Each row comes from the steps of one walk. Every step used is in the known rows, and no mark comes twice. Write the walk behind each row, first mark first.
Known rows:
k, a, u, h: [  0   3 -16   1   8  11  -8  -4   2   3  14  -8   4  14  -5  -9  -7  11
   1  -7  19   1  13  10   2  -2 -16  -6  -1   6  26  -8  -8 -23   6   5
  -8  -2   6  17  -5 -10]
k, a, u, d: [  0   0 -10  -1  15   8   2  -1   1   3  15  -8   7   8  -6  -6  -3   4
   1  -3   5  -3  10  11   1   5 -18  -8   1  -1  14  -6  -2 -21  -2  -1
  -4   3   6  18  -3 -14]
t, d, u: [ -4  -3  -8   2   1   3  14  -8   7   1   2 -11  -1   0   4   4  -7   9
   0 -12 -13   4  11   5  -8  12  -5 -11   4   1  -5   5   1   3   8  -4
   7   7  -3   2   2  -6]
y, j, d: [ -9  17  21  -6  -3   1   8   2  -7  -3   8  -6  12   1  14  -1   5   3
   9   2  -2 -18  -9  -3   3  -3  -4 -13   3  -5   1  -1  20   6   7  -1
   3   0   3  -9  -6  12]
s, t, d, j, y, h: [-24  16  19   4  -1   0  22 -10  -9   2  15  -8  16 -19  15  -5  -4  20
   6 -20  -4 -13  -3   5  13  22  -7 -15  35  -8   4  18  -4  -9  11   3
  14  14 -11 -11 -20  17]
h, u: [  6  -2  -4  -4  -4   6  -6   0 -15  -7   6  -3   8   4  -2  -4  -4   2
  -4   2   5  -3   5   1  -2  -7   4  -4   3   0   5   3 -14  -9   1   4
  -8   2  -3   2   1   0]
j, y, h, u, a: [  0  12   9  -5  -9   6   3  -7 -26   2  20  -4   6   5   5 -12 -10  10
   1  -9   3 -12  -4   2   4 -10 -11 -15  12  -1  14   1 -19 -21  12   2
   8  11  -4  -6 -19  18]
u, a: [  4   3  -6  -2  -2   2   2   4  -1   0  -1  -4  -2   3  -7  -1 -14  -6
   0  -3   2   0   2   9 -14  -5 -13   0 -15   4   6   1  -7 -12   5  -4
  17  -2  -8   5  -4   0]
k, a, m, y, j, d, u, h: [-10  12   6   4  -1  20 -11   4  -4   1  19  -4  18  19  -3  -2   3   9
   8  -6  17 -10   2   8   1 -10 -16 -16  -3   5  28  -5   7 -21  19   6
  12   1  12   1  -4   6]
s, t, d: [-15   3   1   8   4  -6  11  -8  -5  -1   3 -11  12 -14   3  -5 -12   9
   5 -11  -1  -5  -5  11 -11  16  -9  -6  17  -3  -3  15  -8  -5   3   4
   9   2 -13  -4   1   9]
s, t, d, j, p, b: [-17   5   7  -5   6   4  17 -10   1   1   2  -6   9 -12  11  -2   3   8
  16  -9  -4 -12 -10   7   2  19  -5 -10  29  -5   5  18   0  -5  17  -4
  15  11  -7 -19 -18  14]
d, u, a, m: [  8  -4  -7  -1 -11  15   3   3   2   1   9  -6  -7   6 -13   6 -13  -8
  -1 -12   0  -1  12   7  -8 -11 -15  -5 -10  14  15   3  -5 -10  16   0
  21   5   7   7   1 -12]
y, j, p: [  1  15  11  -1  -6   8   8  -4  -4   4   2  -6  13   1  17   2   7  11
  17   7   3 -13  -7   1   1  -5   0 -11   9  -1   7  -1  12   4  21   6
  -2   7   3 -13 -13  13]
m, a, u, d: [ -1   3  -4  -5   4   1   0  -5   2  -5  22  -7  14  15  -6  -9  -4  -8
  12  -8   4  -6   6  12 -15 -10 -12  14 -12   3   7  -3   3 -16   9   1
   7   7  -3  12   9   1]
t, d, u, a: [ -1  -1 -12   0   0   5  16  -4   6   1   1 -13  -2   2  -1   3 -17   4
   0 -13 -12   4  12  13 -20   8 -14 -11  -7   4   0   5  -4  -7  11  -7
  20   6 -10   6  -2  -6]
h, u, a, m, y, j, p, b: [  9   9   1  -7 -12  20 -18   5 -16  -4  13   3  21  21   2 -12   4 -11
  18   6  17 -16  -8  15 -23 -23 -17  -7   0   5  26  -5  -6 -27  29   1
   7  11   8 -16 -10  24]
u, d, t: [-10  -3  12   2   6   0  14  -1   2   7  13  -5   0 -10 -12   5  -9  -4
   4  -5 -13   1  -2   4   2  11 -11  -4   6  -9  -7   5  -4  -5   3  -3
  13  -4  -9   6  -2   1]
b, p: [10 -3  1 -8 -5  3  2 10  1  8 -4 -8 -1 -3 -8  1  1 12  6  0  5  6 -2 -4
  2 -3 13 -1  7 -4 -2 -9  3 11  7 -1 -6  4 -4 -5 -3 -6]
s, t, d, u: [-13  -1  -1   5  -1   1  16 -12  -1  -2   6 -16   6 -12   0   0 -16  10
   6 -14  -4  -1   3   6  -5  18  -9 -11  21  -1  -3  18 -10   0  10   4
  16   5 -10  -1   3  -3]
k, a, m, y: [ -1   0  -5  11   9  14 -16  10   0   4   3   7  19  12  -7  -4  17   2
   0   1  17   0   4  13  -5  -4  -9  -4   0   4  21  -9   2 -23   3   7
   3   5  11   2  -1   2]
m, y, j, p, b: [  1  13  11  -5  -5   9 -11  -1   2   1   2   8  19  18  15  -8  19  -5
  27  14  11 -11 -17   4  -6  -5  -6  -4  14  -7   5  -9  14  -3  26  -2
   4   9   8 -24 -10  26]
a, m, y, h: [ -6   6   9  13 -12   7 -16   6  -3  -4  17   9  15  10   5 -10  10  -2
   3  -8  16  -4  -5   6  -2 -10  -9   1   4   1  12 -11   5 -14   5  10
   3  10  10  -5   3  21]
m, y, h, u: [ -2   7   7   5 -13   4 -14   2 -11 -10  15   3  21  14   7 -16   3   5
   2   0  18  -1  -3   1   3  -7  -3  -2   9  -7   5  -6 -11 -14   3   7
   0   8  -4  -3   1  22]
y, h, u, a: [  1   7   0   1 -10   3   1   5 -13  -7  19 -10   9   5   7 -12 -16   4
  -4  -6  13  -3   3   3  -2  -8 -11  -8   1  -1  13  -3 -20 -14   2   5
   5   6  -7   7  -8  12]
m, a, k: [  8   2  -5  -2   2   4   6  -7   3   6   6  -3  16  13   0  -5  13  -7
   8  -4   9  -8   4  15 -10 -11  -5  15 -15   9   4   6  11  -4  11   7
  13   4   2  12  -3   3]
h, u, d, j, y, m: [ -8   5  15 -11  -5   6   6   4 -20  -1  21  -6  16  -9   0  -2 -10   1
   0  -5  -5 -17   0   2  12  -1   4 -18  10  -8   9  11 -11 -21   8 -10
   1  11  -8  -4 -14  10]
y, h, u, d, j: [-11   6  11  -3  -8   3   6   6 -10  -9  26  -8  13  -7  10  -6 -11   8
  -5  -8   2  -5   3  -3  15   2  -1  -7   9 -10   4   4 -12 -12  -3  -1
   0   8  -7   8 -10   7]
a, m, y, h, u, d, j: [-10   7  13   5 -16  14 -13  12 -11 -11  27   5  23   3   2  -7   3  -2
  -2 -10  11  -9   0   8   4  -8  -7  -1   4  -4  12  -1  -2 -27   5   3
   4  14   2   1   0  17]

Write each row's walk:
[  9   0  -8  -6  -7   7  -3   4 -16  -6   6  -6   6   6  -8  -5 -16  -3
  -4   0   7  -3   7   9 -15 -12  -7  -3 -11   4  11   4 -21 -19   5   0
   7  -1  -9   8  -2   1]
h, u, a
[  0   0   3   8  -9  11 -18   5  -4  -4   6  13  12  10  -7  -4  11  -8
   2  -3  10  -4  -3  11 -10 -11  -6   5  -5   5  10  -6   6 -17   7   5
   3   6  10  -5   8  12]
a, m, y
[ -8  13  13   2 -18  16 -15   0  -7  -7  21   0  14  17   0  -2  -1  -1
  11  -8  10 -14  -5   5  -5 -19 -13  -9  -5   5  17  -2  11 -14  24   4
  12   2  11  -6   6  15]
a, m, y, j, d, u, h
[  2   9   3   3 -15   6 -11   5 -12 -10  15   0  20  16   3 -17  -7  -1
   2  -1  19  -1  -1   8  -8 -11 -12   0  -1  -4   9  -5 -16 -23   7   3
  12   7 -11   1  -2  22]
m, y, h, u, a
[ -7   4   9   9 -13   8 -19   7 -17 -10  27   4  21   8   0 -13  -2  -3
   1  -6  12  -8  -7  10  -8 -14 -13  -1   2  -2  10  -6 -10 -26   2   6
   1  10   4   1   5  22]
a, m, y, h, u, d
[ -5   8  13  -3  -1  -3   4  -3 -11  10  10   0   6  -1   6  -4   1   1
   8  -5  -1 -14  -8  -1   8  -2   0 -19  14  -2  10  -2   0  -6  11  -3
   2  11   2 -18 -13  19]
j, y, m
[ -1   6  11 -13  -4   9  12  -2 -19   3  26  -8  27   1   1  -5   0  -5
   6  -8   2 -24   3  14   5  -8   0  -7  -1  -1  12  15  -4 -25  16  -5
  10  15  -6   5 -16  12]
h, u, d, j, y, m, a, k
[  4  -1 -12   0  11  12   0  -2   3   4   8  -4   7  13  -2  -6   9   8
   0  -4  13  -1  15   8   5   3 -12  -8   7   3  19  -9   2 -13   1   5
  -9   5  11  13  -5 -14]
k, a, u
[-11   2  16  12 -11  12  -9   5 -11  -4  31   4  20   4  -5 -10   1  -2
   2 -11  10  -5  -3   9  -1  -6 -16  -4  12  -6  10  -4  -8 -23   9   9
   7   9   2   1   3  22]
a, m, y, h, u, d, t
[ -3  10  10   8 -13  12 -19   9  -3  -4   9   8  23   8   4  -4  13  -7
   9   1  15  -8  -3  10 -10  -9  -9   0   1   1  11  -8  16 -11  15   9
  -1   9  13  -8   5  14]
a, m, y, j
[ -2   2  -5 -13  17  18   9  -2   8   5  14  -3   5  11   2  -4  12   2
  12  -1   3 -10   4   7  12   6 -14 -11  13  -2  21  -4   7 -21  11 -11
   1  11  12   3 -21  -8]
k, a, u, d, j, p, b
[  4   1  -6   3  -5   8  -4   8  -5   1   6   0   0   3 -10   0 -10 -11
  -1  -9   5  -5   3  14 -18 -13 -16   0 -17  11  17  -2  -3 -18   8   1
  14   2   4   4  -1   2]
u, a, m
[ -4  -2  -2   3  16  12  12  -2   6   8  19  -8   7   3 -13  -3   2   5
   3  -7   3   0  14  11   7  13 -21 -11  12  -4  13  -4   0 -18   4   3
   2   2   4  18  -7 -14]
k, a, u, d, t
[  9  -2  -7  -1 -10  13 -11   7 -19  -6  11  -3   7   6 -11  -4 -12  -6
  -5  -5   9  -7   8  14 -18 -18 -11  -3 -13  10  21   1 -17 -26   8   5
   5   2   1   6   0   2]
h, u, a, m
[  1   1  -3  -5  -1   4   1  -6  -3  -5  18  -5   1   6  -4  -7  -9  -5
   5  -7  -2  -8   3   8  -4  -2 -15   0  -2   0   2  -2   0 -15   2  -5
  -4   4   2  13   7  -5]
a, u, d
[ -4   3  -3  12   1  16 -17  10 -10  -2  19   3  26  14   1 -12  12  10
  -3  -3  25  -2   6  10   1  -8  -9 -10   8   1  27 -12  -8 -27   1  15
  -4  10  10   4  -5  10]
k, a, m, y, h, u
[  8   7   1  -7 -14  22  -5   1   5   2  11   0   6  19   1   0   3 -12
  22   0   7 -10  -4   9 -13 -15 -20 -10   2   9  22  -4   9 -10  38  -2
  24  12  15 -15 -10  10]
d, u, a, m, y, j, p, b
[ -3   0   4 -10  -4   8   3   5 -12  -8  13  -5  11  -7  -4   1 -10   0
  -6  -1  -6  -7   6   4   5   1   3  -2  -1  -5   1  12 -12 -18  -1  -8
   0   3  -9   9  -5  -5]
h, u, d, j
[-11   4  22  -4   7   5  21  -5  -2   3   9   0  -2  -1  -6   4   7   2
   3  -8 -12 -10  -4  -4  13   2  -5 -11   9  -4  -1   4   9   3   5  -1
  19  -5  -3  -8  -7   9]
j, d, t
[ -4   5   2  -9   0   8   6  -1   6  -7  23  -5  16  10  -5  -4   1  -6
  10 -11   3  -8  14  11  -4  -5  -7  13  -9   2   9   2   9 -18  11  -1
  10  11  -4  13   1  -5]
m, a, u, d, j
[-14   8  21  -9   0   1  13   3  -7   6  16  -3   7 -13   2   3  -7  -2
   4  -8 -12 -16  -5   1  14   7  -1 -15   8  -9   3   8   3 -14   7 -15
  10  12  -6  -6 -17  11]
u, d, j, y, m
[ 10   9   4   0 -20  25   0   0  -2   1  10  -5  12  15  -3   5  -2  -2
  16  -4   7 -11   4  12 -12 -17 -16 -11  -5  11  19  -1   6 -14  36   3
  24  11   7  -5  -6   6]
d, u, a, m, y, j, p
[ -6   4  -5  10 -11  10   5   1   4  -3  15  -7   9   9   4  -5 -10   4
   3 -20   1   1   8  16 -19   2 -21 -10  -4   4   9  -3  -1 -16  15   1
  23  14  -2   2   0  13]
t, d, u, a, m, y, h
[ -5   5  12 -13  -4  11   4  -3 -23  -2  17  -1   9  -6  -5   1  -7   5
  -2  -4 -11 -14   2   3   9  -1   2  -8   8  -6   4  14 -13 -25   6 -10
   2   8  -8   0 -12   1]
h, u, d, j, y
[  0  -2   0  -6  -1   1  -4   0 -18  -7  13  -7   9  -2  -6  -5 -16   0
  -3   2  -3  -5  -2   6  -7  -5  -3  -3  -3  -4  -1   7 -19 -17  -2  -5
  -3  -1  -9   8   3   1]
h, u, d
[ -1   3  -2  -1  -1  -2   1   4   9  -4  21  -9  20  15   5 -11   2 -10
  13  -9  18  -8   9   7  -6  -9  -5  -2  -3   3  20 -11   8  -4  12   8
   2  12   3   1   4  13]
y, m, a, u
[ -8  13  15 -10  -7  11  12  -8  -7   0  30  -1   5   1   7  -6  -2   5
   5 -17  -5 -16   4   2  20   3 -14  -9  16  -5   8   0   6 -19   9  -6
   0  16   5   5 -14   2]
a, u, d, j, y, h
[ -3   2  10 -10  -3   9  15  -7  -4  -4   8  -5  -8   8  -3   5  -2   3
   1  -7 -13 -10  -2  -9  12  -6  -1 -12   0   3   0   6   6   6   7  -7
  18  -1   3  -5  -1  -4]
j, d, u
[  0   9   2  10 -14   8 -11  10  -5  -3  14   5  13  12  -3 -11  -4  -9
   3  -9  17  -3  -2  14 -14 -14 -21   1 -11   5  17  -9  -3 -24  10   4
  20   7   2   1  -2  19]
u, a, m, y, h
[ -9   6  14 -11  -2   5   5   3 -17  -2  26  -7  25  -1  -1  -4  -8  -2
   6  -6  -1 -18   2   6   3  -7   5  -8   2  -5  13   9  -9 -24  13  -5
   8  15 -11  -4 -12  15]
h, u, d, j, y, m, a
[-13   8   9  -6   4   7  17  -8  -3   6   1   0   6  -9  10   4   8  14
   0 -13 -17 -10   5   8   2  16   1 -11  12  -4  -1  10   9 -11  10  -8
   5  14  -6 -10 -18   7]
t, d, j, y
[ -3   2   2 -10  -5  11   8  -1   3  -6  18  -3   3   0  -3   0  -3  -4
   2 -11  -5  -9  12   6   7   4  -9   1   1  -3   4   3   7 -15   4  -8
  -2   8   2  15  -1 -11]
a, u, d, j
[ -6  13   5  -5  -2   1  -5 -11  -9   5  28  -7  13  16   2 -13  -8  -1
  18 -15  14 -17  -1   8  -2 -16  -9  -7   2   5  27  -6  -3 -20  26   4
   3  12   1  -8  -7  25]
j, y, m, a, u, h
[ -1  10  15 -11  -4  10  18  -2   0  11  13   0  20   2   7   0  17  -4
   9 -11   3 -21   6  10  16  -2   4  -7   5   2  15  10  17  -9  21  -2
  14  18   3  -4 -24  13]
d, j, y, m, a, k
[  7   7   1   2 -20  19  -6   7   3  -2  12  -4  12  12  -6   3  -6 -10
   8  -5   8  -3   9  11 -14 -10 -20  -7  -8   8  16  -1   6 -12  26   2
  21   8   8   3   1  -2]
d, u, a, m, y, j
[ -4  -5   8  -2   1   6   7  -2 -12  -1  18  -6   8  -7 -12  -1 -12   0
  -1  -2  -7  -3   3   4   0   3  -7  -6   9  -8  -2   8 -17 -13   4   0
   4  -1 -10   8   0   1]
h, u, d, t
